Each row was made from one small tree. The marks that hang from a mark follow it in brackets, in alphabetical order. Every link used is in the known rows. Write each row's tree.
Known rows:
Z[E[C H[Q[S]] J]]: [ 4.28  0.32 -0.47 -1.31 -1.33  0.62  1.76 -3.00 -1.84 -0.54  0.64  0.31
  2.58  0.02 -5.66 -3.76  0.70  1.03 -1.57 -0.82 -0.63 -5.50  1.55 -2.05]
R[D V[E]]: [ 3.80 -1.04 -0.10 -2.53 -0.64 -0.13  1.57 -1.76 -2.40 -1.38 -1.43  2.48
  0.00  0.99 -0.42 -1.59 -1.41 -1.72  0.75  0.68  1.25 -2.38 -2.26 -0.56]
W[J]: [ 1.68 -1.83  1.03 -2.00 -0.77  0.53  0.54 -1.14 -2.86 -0.94 -1.28  0.09
  3.49  1.67  0.21 -2.45 -1.45 -0.20  0.73  1.51  0.03 -1.24 -1.33 -1.36]
W[X[E]]: [ 2.01 -0.47  1.26 -1.93 -0.23 -1.32  2.93  0.39 -1.42 -0.83  0.25  1.13
  0.90  1.99  0.70 -0.96 -1.68 -0.25  2.07  0.44 -0.59 -0.78 -2.31  0.68]
R[V[E[A]]]: [ 3.48 -1.22 -0.42  0.09  1.19 -0.27  0.64 -0.10 -2.91  0.06 -0.51  1.72
  0.30  1.95 -0.76 -2.53 -1.85 -1.66 -0.34  0.12  0.84 -2.72 -3.12 -0.81]
W[J X[E[C]]]: [ 1.32 -0.96  1.43 -1.90  0.41 -1.33  2.52 -2.28 -1.95 -1.50 -0.31 -0.62
  2.91  1.66  1.03 -0.19  0.70  0.61  1.11  0.75 -2.32 -1.61 -0.76  0.52]
E[C X]: [ 3.13 -1.80  1.21 -1.79 -0.46  0.10  1.14 -1.33 -1.66 -1.10  1.15 -0.54
  0.94  1.10 -2.75 -1.19  0.72 -0.11 -0.29 -0.16 -0.28 -1.43  2.52 -1.03]
E[A H]: [ 2.94 -0.71  0.44 -0.01  1.09 -0.08  0.41  0.18 -4.74  0.18  1.21  1.73
  1.77  1.83 -3.78 -2.33 -2.71 -0.43 -0.88  0.30 -0.11 -2.13 -0.77 -1.19]
X[E W[J]]: [ 1.74 -0.83  1.45 -0.93  1.58 -0.03  2.80 -2.15 -1.40 -2.45 -0.73  2.29
  1.78  2.50  1.01 -0.85 -1.21  0.59  1.21  2.70  0.51 -1.02 -0.50 -0.61]
W[J X[E[A C H]]]: [ 1.99 -0.40  0.41 -0.78  2.84 -1.78  1.76 -2.46 -4.39 -0.17  0.81  0.47
  2.52  1.82 -1.52 -0.25  0.25  0.10 -0.31  0.54 -3.33 -2.90 -0.46  0.88]
U[A Z[E[H[Q] J]]]: [ 4.37  0.33  0.25 -2.12  1.40 -0.24  1.19 -1.64 -1.41 -1.57 -0.89  1.07
  2.96  1.54 -6.77 -2.94  0.00 -1.63  1.35 -1.46  0.14 -0.87 -0.86 -1.49]
U[Z[E[C H J]]]: [ 5.02 -0.47  0.67 -1.23 -0.61 -0.94  2.03 -1.73 -1.82 -2.52  0.87 -1.31
  2.62  0.45 -5.49 -1.52  1.12 -0.76 -0.51 -1.19 -1.48 -1.79  0.92 -0.57]
Z[E[J]]: [ 4.52 -1.32  0.14 -0.56 -1.55  0.13  1.47 -0.68 -1.19 -1.80 -0.69 -0.34
  2.47  1.53 -0.89 -2.85 -0.47 -0.59  0.05  0.55  0.31 -1.72 -1.66 -1.09]
Q[S]: [ 2.29 -0.69  0.22 -1.60 -2.33  1.34  0.37 -0.05 -2.59 -0.36  0.23  0.68
  2.42  1.44 -0.68 -2.96 -2.46  0.09  0.56  0.62  0.69 -2.76 -1.39 -2.02]
X[E[A H]]: [ 3.39 -0.14  0.40  0.21  1.70 -0.89  2.23  0.06 -3.52  0.03  2.01  3.21
  0.93  2.16 -2.62 -1.38 -2.80  0.27 -0.38  0.69  0.36 -1.77 -1.94 -0.78]
H[Q[S]]: [ 1.27 -0.18  0.73 -2.19 -1.82  1.32  1.04 -0.58 -2.32  0.05 -0.03  1.31
  2.40  0.85 -2.59 -4.30 -2.09  0.66  0.35 -0.07  1.47 -2.97 -0.79 -2.67]
E[C H X]: [ 3.79 -1.13  1.04 -2.42  0.29 -0.19  1.08 -1.73 -2.26 -0.18  1.75  0.67
  0.22  0.95 -4.87 -0.94  0.02 -0.28 -0.63 -0.28 -1.12 -2.33  3.64 -0.90]
E[J]: [ 2.53 -1.80  0.31 -0.96 -1.51  0.07  0.97 -0.85 -0.97 -0.77 -0.34 -0.17
  2.64  1.08 -2.28 -2.61 -1.47  0.14 -0.75  0.28  0.05 -1.30 -0.44 -1.54]
D[R[V]]: [ 3.43 -2.42  1.78 -0.92 -0.77 -0.47  2.22 -0.16 -2.33  1.00 -0.89  0.75
 -0.35  1.61 -1.06 -1.75 -3.92 -1.21  0.17  1.08  0.01 -1.29 -2.61 -0.89]
E[C J X]: [ 3.53 -2.25  0.01 -1.69 -0.82  0.00  0.87 -2.53 -0.22 -0.97  0.86 -1.21
  1.60  0.86 -3.67 -1.49  1.43  0.09 -1.58 -0.45 -1.05 -1.81  3.16 -1.10]
E[A]: [ 2.35 -1.27  0.52  0.57  0.25  0.15  0.34  0.55 -4.21 -0.73  0.66  0.56
  2.32  2.04 -1.61 -2.72 -1.89 -0.38 -0.41  0.34  0.74 -1.00 -2.07 -1.55]
E[A C X[W]]: [ 2.79 -1.69  0.99  0.50  2.55  0.17  0.81 -1.97 -3.69 -1.94  1.75  0.01
  0.25  2.48 -3.24 -0.65  1.44 -0.56 -1.09  0.22 -0.67 -1.35  3.45 -0.67]
Z[E[A C H]]: [ 4.97 -0.38  0.91  1.00  1.12 -0.27  1.25 -0.62 -5.50 -1.70  1.67  0.03
  1.78  1.68 -3.76 -1.74  0.21 -0.01 -1.06  0.00 -0.65 -2.83 -0.22 -0.92]
Z[E[C H[Q] J X]]: [ 4.97 -0.81  0.02 -2.20  0.56 -0.31  2.15 -3.23 -0.87 -0.35  0.85  0.42
  0.74  0.09 -6.45 -2.86  2.13 -0.21 -1.29 -0.87 -0.74 -3.75  3.65 -1.25]
R[D V[E[X]]]: [ 4.52 -1.66 -0.83 -3.92  0.09  0.11  0.97 -2.47 -1.25 -0.52 -1.09  2.81
 -1.34  1.24 -0.65 -1.17 -0.29 -3.02  0.93  0.58  1.17 -2.72 -0.67 -0.13]
R[D V]: [ 3.97 -1.04  0.11 -2.47 -1.66 -0.62  1.81 -2.18 -3.84 -1.37 -0.51  1.51
  0.29  1.48 -1.68 -1.45 -1.29 -2.01  1.11  1.15 -0.39 -1.08 -1.88 -1.48]
R[D V[E[C]]]: [ 3.83 -1.05  0.40 -1.97 -0.67 -0.41  1.89 -2.68 -2.75 -2.25 -0.72  1.27
  0.35  0.65 -1.62 -0.88  0.52 -0.61 -0.31  0.05  0.52 -2.44 -0.46 -0.72]
Z[E[J X[W]]]: [ 4.78 -1.53 -0.14 -1.33  0.55  0.35  1.58 -2.10 -0.32 -2.03 -0.44  0.37
  0.05  2.18 -1.62 -1.57  0.89 -1.78  0.40  1.15 -0.17 -2.08  1.92 -0.23]

Which tree is each row?
[ 4.69 -0.10  1.00  0.02  1.23 -0.82  1.49 -0.41 -5.04 -2.46  1.93 -0.59
  2.34  1.39 -4.80 -1.59  0.81 -1.20 -0.05 -0.89 -0.92 -1.52 -0.73 -0.51]	U[Z[E[A C H]]]
[ 1.72 -0.96  1.58 -3.14  2.99  0.33  1.68 -4.64 -2.39 -0.66 -0.01  1.22
  0.52  0.85 -5.46 -1.75  1.27  0.09 -0.52  0.76 -1.41 -3.09  5.72 -1.02]	E[C H[Q] X[W[J]]]
[ 2.23  0.41  0.70 -1.10  2.06 -0.83  4.25 -2.45  0.04 -0.75  0.31  3.71
  0.04  0.95 -5.53 -2.06 -1.73  1.24 -0.60  0.72  0.33 -2.14  2.19 -1.15]	X[E[H[Q] J] W]
[ 3.09 -1.20 -0.37  1.73  0.79 -1.10  2.43 -1.81 -1.61 -1.71  1.59  0.13
  2.80  1.44 -2.90 -1.29  0.33  1.59 -2.34  0.13 -0.40 -1.69 -0.53 -1.19]	X[E[A C J]]
[ 4.49 -1.49 -0.74  1.25 -0.17 -0.03  0.53 -0.57 -3.09 -1.48  0.03 -0.31
  2.80  2.04 -1.33 -3.05 -0.24 -0.87 -0.95  0.49  0.34 -2.18 -2.74 -1.15]	Z[E[A J]]
[ 2.45 -1.47  0.82  0.52  3.49  0.70  0.36 -1.59 -2.10 -1.81  0.63  0.70
 -0.06  1.93 -2.11 -0.84  1.30 -0.31 -1.48 -0.17  0.98 -2.67  2.96  0.09]	V[E[A C X[W]]]
[ 4.26 -1.23  0.16 -2.50  1.51  0.04  1.93 -4.12 -1.78 -2.56 -0.55  1.94
 -2.10  1.33 -2.14  0.23  1.84 -1.89  0.22  0.68  0.08 -2.66  3.11  0.24]	R[D V[E[C X[W]]]]
[ 3.86 -1.57 -2.12 -0.47  0.53 -0.38  0.41 -2.72 -2.59 -0.69 -1.22  1.80
  1.03  1.21 -1.79 -1.97 -0.45 -2.25 -1.44  0.33  0.38 -3.17 -2.63 -0.64]	R[D V[E[A J]]]
[ 1.39 -0.86  0.94 -2.60  0.43 -1.15  2.25 -1.09 -1.70 -0.70 -1.25  0.76
  2.68  1.98  2.25 -0.89 -1.20 -0.47  2.26  1.43 -1.45 -1.17 -2.71  0.80]	W[J X[E]]
[ 3.30 -2.34  1.18  1.33  1.71 -0.26  1.30 -0.46 -2.86  0.48 -0.48  0.24
  0.11  1.53 -1.37 -1.56 -1.77 -0.48 -2.37 -0.21  0.65 -3.08 -2.02 -0.17]	D[R[V[E[A C]]]]
[ 4.17 -1.16 -0.62  0.24  0.12 -0.52  0.85 -0.25 -2.63 -2.24  0.28 -1.07
  3.46  1.74 -2.36 -2.80  0.45 -2.23  0.07 -0.53  0.09 -0.82 -3.23 -0.58]	U[Z[E[A J]]]
[ 2.89 -1.37 -0.74  1.11  0.83 -0.90  2.02 -0.81 -1.45 -0.83  0.97  1.47
  2.38  1.78 -1.52 -1.82 -1.42  0.48 -1.26  0.66  0.45 -1.30 -2.43 -1.03]	X[E[A J]]
[ 1.50 -1.00  0.45 -0.22  2.04 -1.41  1.61 -2.23 -3.89 -1.16  0.20 -0.65
  3.28  2.27  0.61 -0.51  0.97  0.29  0.36  0.62 -2.37 -1.78 -1.73  0.65]	W[J X[E[A C]]]
[ 2.25 -1.09  0.10 -1.49 -0.31 -1.57  2.90 -0.78  0.06 -0.59 -0.44  0.52
  1.76  1.52 -0.17 -1.10 -0.95 -0.13  0.80  0.34 -1.47 -1.36 -1.66  0.65]	W[X[E[J]]]
[ 3.26 -2.24  2.09 -0.24  0.17 -0.33  2.16 -0.75 -1.08  0.11 -1.04  0.31
 -0.28  0.65 -1.15 -1.31 -1.89 -0.05 -1.32 -0.15  0.70 -2.83 -0.96 -0.19]	D[R[V[E[C]]]]
[ 3.71 -0.68 -0.35  1.09  1.61 -1.28  2.36 -2.07 -2.18 -0.82  2.42  1.31
  1.94  1.13 -4.94 -1.01 -0.46  1.62 -2.71  0.05 -1.18 -2.66  0.71 -0.91]	X[E[A C H J]]
[ 3.54 -1.12  0.32 -3.13  1.22  0.60  0.39 -0.22 -0.66  0.78  0.10  2.82
 -0.56  1.01 -2.34 -1.70 -1.76 -1.13 -0.03 -0.40  1.55 -3.44  1.17  0.07]	V[E[H X]]
[ 3.76 -0.01 -0.59 -0.92  1.64 -0.71  1.59 -1.04 -3.08 -0.83  0.43  0.63
  2.62  0.79 -6.38 -3.82 -0.08 -1.88 -0.12 -1.18  0.08 -2.13 -1.22 -1.08]	U[Z[E[A H[Q] J]]]
[ 2.63 -0.63  1.20  0.82  0.54 -0.94  3.71 -2.59  0.07 -3.18  0.90  0.66
  1.19  1.39 -2.91 -0.39  0.48  1.97 -1.14  0.84 -0.50 -1.25  2.41 -0.70]	X[E[C J] W]
[ 3.72 -1.11 -0.48 -0.26  0.93 -0.43  1.00 -2.58 -4.43 -1.91 -0.27  1.16
  0.68  1.27 -1.93 -0.95  0.64 -0.94 -1.08 -0.06  0.33 -2.89 -1.34 -0.67]	R[D V[E[A C]]]
[ 2.27 -1.05 -0.12  0.75  1.09 -1.86  2.28 -1.75 -1.95 -1.11  1.10 -0.85
  2.48  1.72 -1.83 -0.64  1.10  0.43 -1.18 -0.55 -2.38 -1.85 -0.74  0.60]	W[X[E[A C J]]]
[ 3.88 -0.68  0.59 -0.11  0.52 -0.33  1.07  1.03 -4.24 -2.47  0.83 -0.57
  2.80  2.17 -1.35 -2.46 -0.21 -2.20  1.42 -0.24  0.86 -0.24 -3.79 -0.56]	U[Z[E[A]]]
[ 2.40 -0.80 -0.16  1.79  2.18 -0.68  2.50 -1.51 -1.40 -2.05  0.53  1.94
  1.20  2.50 -1.79 -1.27 -1.06  0.52 -1.07  1.40  0.32 -1.19 -0.52 -0.73]	X[E[A J] W]
[ 4.70 -2.73 -0.62 -2.41  1.45 -0.39  1.19 -1.95  1.15  3.13 -1.21  2.31
 -2.11  0.68 -3.24 -1.32 -2.78 -2.36 -1.87  0.28 -0.11 -4.44  0.40  0.71]	D[R[V[E[H J X]]]]
[ 3.70 -0.44  0.37 -0.53  0.00 -1.34  3.27 -2.32 -0.53 -1.19  1.59  1.34
  1.46  0.49 -4.71 -0.90 -0.61  1.77 -1.76  0.07 -1.10 -2.38  1.56 -0.93]	X[E[C H J]]
[ 3.20 -2.27  1.58 -0.93  0.21 -0.10  1.78  0.37 -0.77  0.93 -1.84  1.57
 -0.66  1.13  0.14 -1.93 -3.67 -1.23 -0.17  0.56  1.67 -2.56 -2.99  0.01]	D[R[V[E]]]
[ 3.40  0.04 -0.04 -3.70  0.62 -0.39  2.24 -2.49 -2.81  0.00 -1.17  4.35
 -0.88  0.16 -4.42 -2.70 -1.77 -1.43  0.44 -0.12  1.29 -3.58 -0.53 -1.07]	R[D V[E[H[Q]]]]
[ 3.15 -2.53 -1.34 -0.54  0.76  0.12 -0.32 -1.58 -1.70  0.35  0.71  0.24
  1.66  1.83 -2.86 -2.31 -0.22 -1.48 -1.60  0.06 -0.38 -1.79  0.18 -1.04]	E[A J X]
[ 3.09 -2.47  0.68  0.81  1.86  0.01  0.90  0.36 -2.73  1.40 -1.24  1.57
 -0.22  1.78 -0.18 -2.40 -3.55 -1.59 -1.23  0.46  1.53 -2.82 -3.84 -0.16]	D[R[V[E[A]]]]
[ 4.51 -1.58 -1.28 -1.41  1.51 -0.33  0.52 -3.41 -3.54 -1.01  0.41  1.45
 -0.64  1.31 -2.11 -0.71  1.67 -2.37 -1.08 -0.05  0.01 -3.10  0.19 -0.12]	R[D V[E[A C X]]]
[ 2.84 -0.38 -0.14 -2.23  0.40 -1.84  2.86 -1.30 -0.40  0.56  0.24  1.68
  0.97  1.31 -2.56 -0.79 -1.85 -0.31  0.42  0.16 -2.20 -2.29 -0.49  0.96]	W[X[E[H J]]]
[ 2.41 -1.70  0.58 -0.22 -0.58  0.25  0.94 -1.42  0.22 -1.76 -0.70 -0.66
  2.58  0.23 -2.29 -2.10  0.33  1.33 -2.09 -0.95  0.79 -2.79  1.07 -0.87]	V[E[C J]]
[ 1.76  0.56  1.13 -0.52  2.77 -2.08  3.24 -1.37 -3.72  0.19  1.80  1.45
  0.95  1.21 -4.64 -1.59  0.00  0.85 -0.23 -1.05 -1.65 -2.54  0.48  0.05]	W[X[E[A C H[Q]]]]
[ 5.04 -1.69 -0.82 -0.35  1.03 -0.70  0.61 -2.01 -2.02 -2.36  1.48 -2.12
  2.46  1.52 -3.93 -1.60  3.31 -2.31 -0.86 -1.15 -1.00 -1.30  0.23 -0.06]	U[Z[E[A C J X]]]
[ 3.03 -0.80  1.17  0.47  1.19 -0.22  0.91 -0.84 -4.92 -0.72  1.94  0.25
  2.01  1.43 -5.02 -1.65 -1.01  0.71 -1.91 -0.38 -0.86 -2.30  1.05 -1.33]	E[A C H]
[ 1.43  0.29  2.09 -1.40  2.75 -0.57  3.96 -3.74 -2.06 -1.74  0.35  2.49
  1.32  1.10 -4.20 -1.37  0.12  2.05 -0.17  1.24 -0.62 -2.53  3.07 -1.12]	X[E[C H[Q]] W[J]]
[ 2.12 -2.06  0.92 -2.59  1.50  0.90  0.54 -2.79 -1.73 -1.17 -0.96  0.77
  1.05  2.38 -0.39 -1.05 -0.13 -1.41  0.92  2.16 -0.41 -1.41  2.04 -0.35]	E[X[W[J]]]
